Each row was made from one walk, in order. Every step used is in the known rows, and no mark comes twice. Write each row's walk.
Known rows:
suvob/liko/vuti/losibo: [-3.794  2.346  0.773 -0.895  1.816  3.409 -2.222 -0.600 -1.592  2.340
 -1.684  0.639 -4.462 -0.996  0.257 -1.317 -0.978 -3.813 -2.173  2.519]
sovud/liko/suvob/losibo/ranu: [ 0.239 -1.659 -0.125  0.052  1.090 -1.255 -3.158  0.375  2.460  2.279
 -0.241  1.904  0.481  1.919 -0.495  0.556 -0.267 -2.100 -0.432  1.819]
suvob/losibo/sovud/liko: [ 1.193  0.061 -0.311 -2.083 -2.988 -4.741 -1.034  0.207  2.233  2.605
 -3.092  3.301  0.419 -0.494 -0.852  0.043  1.676 -0.213  2.771  0.585]
vuti/losibo/ranu/liko: [-3.285 -0.592  0.096 -1.257  1.542  1.543 -1.989  2.294  0.639  3.589
  2.101  1.230 -4.216 -0.366 -0.787  0.559 -1.642 -1.331 -1.174  3.508]
liko/suvob/losibo/sovud: [ 0.443 -3.090 -0.678 -0.936 -0.221 -2.361  0.271  1.585  2.030  2.751
 -2.847  1.818 -0.372  0.665  1.149 -1.276  0.201 -3.305  0.421  0.741]
vuti/liko/ranu/losibo: [ 1.518  3.549 -0.846 -0.725  0.835 -0.563 -1.264 -2.209  1.986 -1.196
 -6.231  1.081  0.136 -1.948 -1.817  0.262 -0.820 -3.867  2.276 -0.820]
liko/vuti: [-1.176  2.167 -0.141 -0.741  1.062  1.260 -2.455 -1.175  0.065  1.273
 -3.741  1.206 -1.606 -0.427 -0.088 -1.169  0.744 -4.638 -2.000  1.705]
suvob/losibo/sovud: [ 0.906 -1.014 -0.296 -1.658 -1.325 -3.411 -0.564  0.196  1.692  1.540
 -4.142  2.235 -0.649 -1.549 -0.183 -0.512  0.684 -2.542  2.304  0.805]
liko/suvob: [-1.481 -0.461 -1.431 -0.275  1.469  2.279 -0.888  0.491  1.754  2.212
 -0.906  0.300 -1.022  2.179  0.166 -0.774 -0.757 -3.358 -2.670  0.680]
sovud/liko/ranu/losibo/vuti: [-0.095  4.935  0.232 -2.270 -3.190  0.657 -1.015 -1.089  2.939 -0.187
 -2.208  0.010  0.298  0.261 -2.382  0.701 -1.119  0.813  2.035 -2.114]
losibo/sovud: [-0.495  0.358 -1.488 -0.939 -0.784 -0.977  0.551  0.085  1.333  1.653
 -3.565  2.041 -1.638 -0.062  0.619 -1.870  0.262 -2.617  0.210  1.308]
losibo/ranu/liko/vuti: [-2.185  0.081 -0.394 -0.137  3.018  1.842 -1.667  0.842 -0.106  2.224
 -1.069  2.408 -3.404 -0.600  0.691 -2.313  0.558 -4.458 -3.043  4.158]
losibo/sovud/liko/suvob: [-0.734 -0.673 -1.901 -0.672 -1.318 -1.333  0.923  1.516  2.265  3.821
 -1.349  2.681 -0.333  3.048  1.181 -2.116  0.772 -1.035 -1.302  0.789]
sovud/liko/vuti/losibo/ranu: [-2.271  2.210  1.317 -0.415  0.495 -0.149 -4.755 -0.079 -0.080  2.924
 -0.935  2.098 -2.042  0.526 -0.593  0.519 -0.333 -2.297 -1.346  3.543]
suvob/liko/vuti/losibo/ranu: [-3.809  1.398  0.832  0.718  3.617  3.505 -3.101 -0.782 -1.853  1.411
 -1.459  1.162 -4.986 -0.880  1.103 -1.722 -1.944 -5.094 -2.625  4.489]
losibo/vuti/liko: [-0.942  1.096 -1.371 -0.577  1.332  1.045 -0.663 -1.203  2.011 -1.296
 -2.301  0.553 -1.696  0.028 -0.834  0.582 -2.393 -3.069 -0.223 -1.088]
vuti/liko/ranu: [ 0.758  2.054 -1.608 -0.701  0.796 -1.917 -0.487 -0.883  1.994  0.540
 -3.671  1.384 -0.240 -2.878 -2.387  0.646 -0.392 -2.263  1.355 -1.129]
suvob/liko/ranu/losibo/vuti: [-1.581  4.261 -0.183 -1.189 -0.085  4.295  0.732 -1.789  1.229 -1.723
 -2.744 -0.989 -2.642 -1.192 -0.678 -1.574 -2.692 -1.897  0.786 -1.185]
ranu/losibo/suvob/liko: [-1.514  5.635 -0.708 -0.881  1.464  5.025 -2.837 -4.407  0.448 -1.916
 -5.179  0.168 -3.010  0.777 -0.811 -0.356 -0.582 -4.412 -0.293  2.015]
ranu/losibo/sovud/liko/suvob: [ 0.079  0.743 -1.078 -0.748 -1.185  0.097  0.279  0.146  2.217  2.250
 -3.981  2.516  0.085  3.988  1.828 -2.542  0.272 -2.728 -0.350  1.193]
ranu/liko/vuti: [-2.205  0.914 -0.589 -1.699  1.125  1.652 -0.800  0.933  0.112  3.150
 -1.355  2.026 -2.930 -0.720 -0.081 -1.858  1.414 -3.246 -2.515  2.224]
vuti/liko/suvob/losibo: [ 0.981 -2.230 -0.952 -0.188  2.668 -1.533 -1.772 -0.147  2.160  1.046
 -3.015  1.548  0.251  0.176 -0.527  0.892 -0.734 -4.577  0.213 -0.192]
losibo/suvob/liko/vuti: [-2.561  4.701 -0.658 -0.486  2.055  3.568 -2.887 -3.290 -0.768 -0.068
 -4.153  0.977 -3.709 -0.589 -0.561 -1.170  0.983 -4.736 -2.609  2.664]
suvob/losibo/vuti: [-0.456  0.205  0.565 -2.014 -0.905 -0.083 -1.948 -0.410  2.212 -0.161
 -1.199 -0.254 -1.013 -0.719 -1.688  1.650 -1.564 -1.536  1.301 -1.086]
suvob/losibo/ranu/liko/vuti: [-0.623 -1.263  0.805 -0.802  2.262 -0.670 -2.760  0.795  0.216  2.163
 -1.678  2.594 -2.489 -1.953 -0.077 -0.874  0.947 -4.354 -0.862  3.695]
ranu/liko/vuti/losibo/sovud: [-3.068 -0.261  0.402 -2.454 -0.764 -0.772  0.358  3.216 -0.557  5.267
 -1.221  2.780 -4.355 -0.999  0.939 -2.012  0.789 -2.051 -0.993  2.943]

Write each row's walk:
[-2.475 -1.669 -1.815 -1.318  1.619  2.570  0.695  2.614  1.817  4.123
  1.489  1.093 -2.415  1.976  0.255 -1.435 -0.084 -1.872 -3.115  1.192]	ranu/liko/suvob
[-2.458 -2.548 -1.706  0.207  3.422  2.817 -0.062  2.437  1.549  3.203
  1.818  1.452 -2.864  2.054  1.101 -1.823 -0.981 -3.334 -3.623  3.121]	losibo/ranu/liko/suvob
[-0.170  2.101 -1.257 -1.024  0.034 -0.812  0.330 -0.444  2.463 -0.715
 -2.230  0.264 -0.974 -2.236 -2.186  0.991 -2.010 -1.280  1.209 -2.430]	losibo/vuti/liko/ranu
[-0.988 -3.038 -0.682 -1.989  1.012  0.220 -0.367  2.666  2.128  3.941
  0.926  1.299 -1.378  0.514 -0.593 -0.071  0.304 -1.936 -1.023  0.720]	ranu/liko/suvob/losibo
[-0.008  3.524 -1.070 -1.865 -2.584 -1.992 -1.150 -0.031  2.454  2.658
 -1.095  1.420  0.489 -1.295 -3.151  0.801  1.019  1.513  1.201 -1.025]	sovud/liko/ranu
[-2.343  5.447  1.107 -2.218 -1.748 -0.215 -5.548 -1.417  0.399  3.004
 -1.971  1.381 -1.892  0.690 -2.795  2.801  1.436 -0.858 -0.697  2.107]	sovud/liko/vuti/losibo/suvob
[-2.588  1.252  1.336  0.086  2.161  1.259 -4.372 -0.149 -0.659  1.938
 -1.849  0.957 -3.173 -0.534  0.088  0.035 -1.319 -4.750 -1.808  3.960]	liko/vuti/losibo/ranu
[-2.039  0.808  0.746 -1.447 -0.812 -1.180 -1.222  1.010 -0.573  3.432
 -3.478  2.002 -3.025 -0.809  0.958 -1.330  0.168 -3.502 -0.482  2.468]	liko/vuti/losibo/sovud
[-1.517  2.750 -1.331 -0.789  0.452  1.736  0.609 -0.748  0.714  1.123
 -1.599  0.453 -2.366 -2.706 -1.487 -1.473 -0.576 -1.131 -0.078 -0.105]	suvob/liko/ranu
[-1.888  0.257 -0.120 -1.772 -1.545 -1.258 -0.472  1.301  0.690  3.232
 -1.965  1.405 -2.747 -0.354  0.159 -0.181 -0.997 -1.459  0.818  1.531]	vuti/losibo/sovud
[ 0.535 -0.206 -0.131 -1.229  0.756 -1.432 -1.760 -1.149  2.322 -1.332
 -2.791  0.771 -0.701 -1.368 -1.633  2.012 -2.014 -2.988  1.937 -1.484]	suvob/losibo/vuti/liko
[-1.664  6.215  0.148 -0.543  2.157  4.907 -3.578 -4.768 -0.873 -1.745
 -6.807  0.730 -3.263  0.325  0.066 -1.520  0.496 -6.399 -1.660  2.909]	ranu/losibo/suvob/liko/vuti
[-1.158  3.001  0.235 -1.297 -0.217  3.729 -1.589 -2.026  1.915 -1.694
 -3.280 -0.840 -1.572  1.480 -0.219 -0.148 -2.444 -3.371  0.186 -0.318]	ranu/losibo/vuti
[ 2.054  2.307 -1.199 -0.752 -0.278 -2.712  1.064 -1.155  1.870 -0.607
 -7.662  2.592 -0.212 -2.143 -0.108 -1.496 -0.328 -3.815  3.207 -0.373]	vuti/liko/ranu/losibo/sovud
[-0.710 -0.837  0.110 -1.710 -1.404 -0.386 -1.449  0.898  3.123  1.999
  1.024  0.331  0.329  2.433 -1.076  1.304 -0.992  0.013 -0.079 -1.498]	sovud/liko/suvob/losibo/vuti
[-0.541  1.929 -0.602 -1.072 -1.726 -2.287 -0.545 -0.150  0.587  2.870
 -4.217  3.738 -0.923  0.428  0.792 -2.515  2.333 -2.237 -0.641  1.905]	losibo/sovud/liko/vuti
[ 1.955  0.896 -0.248 -2.452 -4.367 -6.506  0.083  1.004  2.733  3.164
 -2.952  3.080  1.076 -2.842 -2.265  0.366  1.981  1.627  4.208 -0.900]	suvob/losibo/sovud/liko/ranu
[ 0.878  5.015 -0.140 -1.901 -2.500 -0.564 -1.808 -1.513  2.376  1.017
 -3.632  1.149  0.879 -0.481 -2.525  0.396  0.518 -0.103  2.135 -0.738]	sovud/liko/ranu/losibo
[-0.831  2.205 -0.063 -2.662 -4.450 -4.353  0.103  2.208  1.803  4.786
 -0.874  2.173 -0.830 -1.595 -1.988  0.565  0.347  2.708  2.676 -0.163]	vuti/losibo/sovud/liko/ranu
[-2.498  2.104  1.168 -1.480  0.297  1.007 -3.532  0.042 -0.524  2.883
 -2.136  0.573 -2.625 -0.605 -0.671  0.418 -0.338 -3.492 -1.357  1.942]	liko/vuti/losibo
[ 0.540  2.798 -0.699 -1.499 -2.313 -0.939 -0.509 -1.258  1.899  0.917
 -5.176  2.814 -0.238  1.674  0.519 -1.782  0.693 -1.868  1.607  1.276]	ranu/losibo/sovud/liko
[ 0.583  3.947 -0.149 -1.461 -0.890  0.760 -1.425 -1.590  1.861  0.025
 -4.642 -0.011 -0.131 -1.443 -1.823 -0.104 -0.471 -2.451  1.712 -0.372]	liko/ranu/losibo
[ 0.917  0.682  0.550 -1.746 -2.364 -4.735 -1.650 -0.055  0.917  2.768
 -4.751  3.836  0.101 -0.912  0.051 -1.171  2.745 -2.197  1.496  1.374]	suvob/losibo/sovud/liko/vuti
[-1.248  0.577 -1.453 -0.778 -0.195  0.956 -1.369  0.525  2.283  3.345
 -0.001  1.410  0.071  3.116 -0.407 -0.337  0.186 -0.956 -2.096  0.300]	sovud/liko/suvob
[-2.275  0.631  0.468 -0.230  1.461  1.227 -3.590  0.125  0.602  1.657
 -0.289  0.410 -2.857 -0.167 -0.799  1.247 -2.380 -2.691 -0.510  2.949]	vuti/losibo/ranu
[-3.752 -2.615 -0.336 -0.584  2.736  2.501 -1.119  3.675  0.960  4.699
  3.324  0.827 -3.890  1.835  0.446 -0.228 -2.144 -2.088 -2.928  3.336]	vuti/losibo/ranu/liko/suvob
[-2.003 -0.549 -1.287 -0.460  2.231  1.739 -1.000  1.162  1.233  1.971
  0.487  1.801 -3.132 -0.193 -0.206 -1.097 -0.563 -2.461 -1.712  3.179]	losibo/ranu/liko
[-1.441 -0.965 -1.704  0.134  2.536  1.956  0.180  0.149  2.328 -0.024
 -0.998  0.231 -1.336  2.217  0.419 -0.113 -2.856 -3.773 -2.099 -1.230]	losibo/vuti/liko/suvob
[ 0.282  3.420  0.187 -1.143 -1.616 -0.925 -1.249 -1.562  0.513  1.167
 -6.814  3.444 -0.515  1.322  1.477 -2.910  1.819 -3.918  0.274  2.139]	ranu/losibo/sovud/liko/vuti
[-0.932 -1.814  0.135 -1.383  0.233  0.964 -1.050  0.898  2.633  1.096
  0.085 -0.658 -0.722  1.414 -0.379  0.947 -1.980 -2.285 -0.548 -1.243]	liko/suvob/losibo/vuti
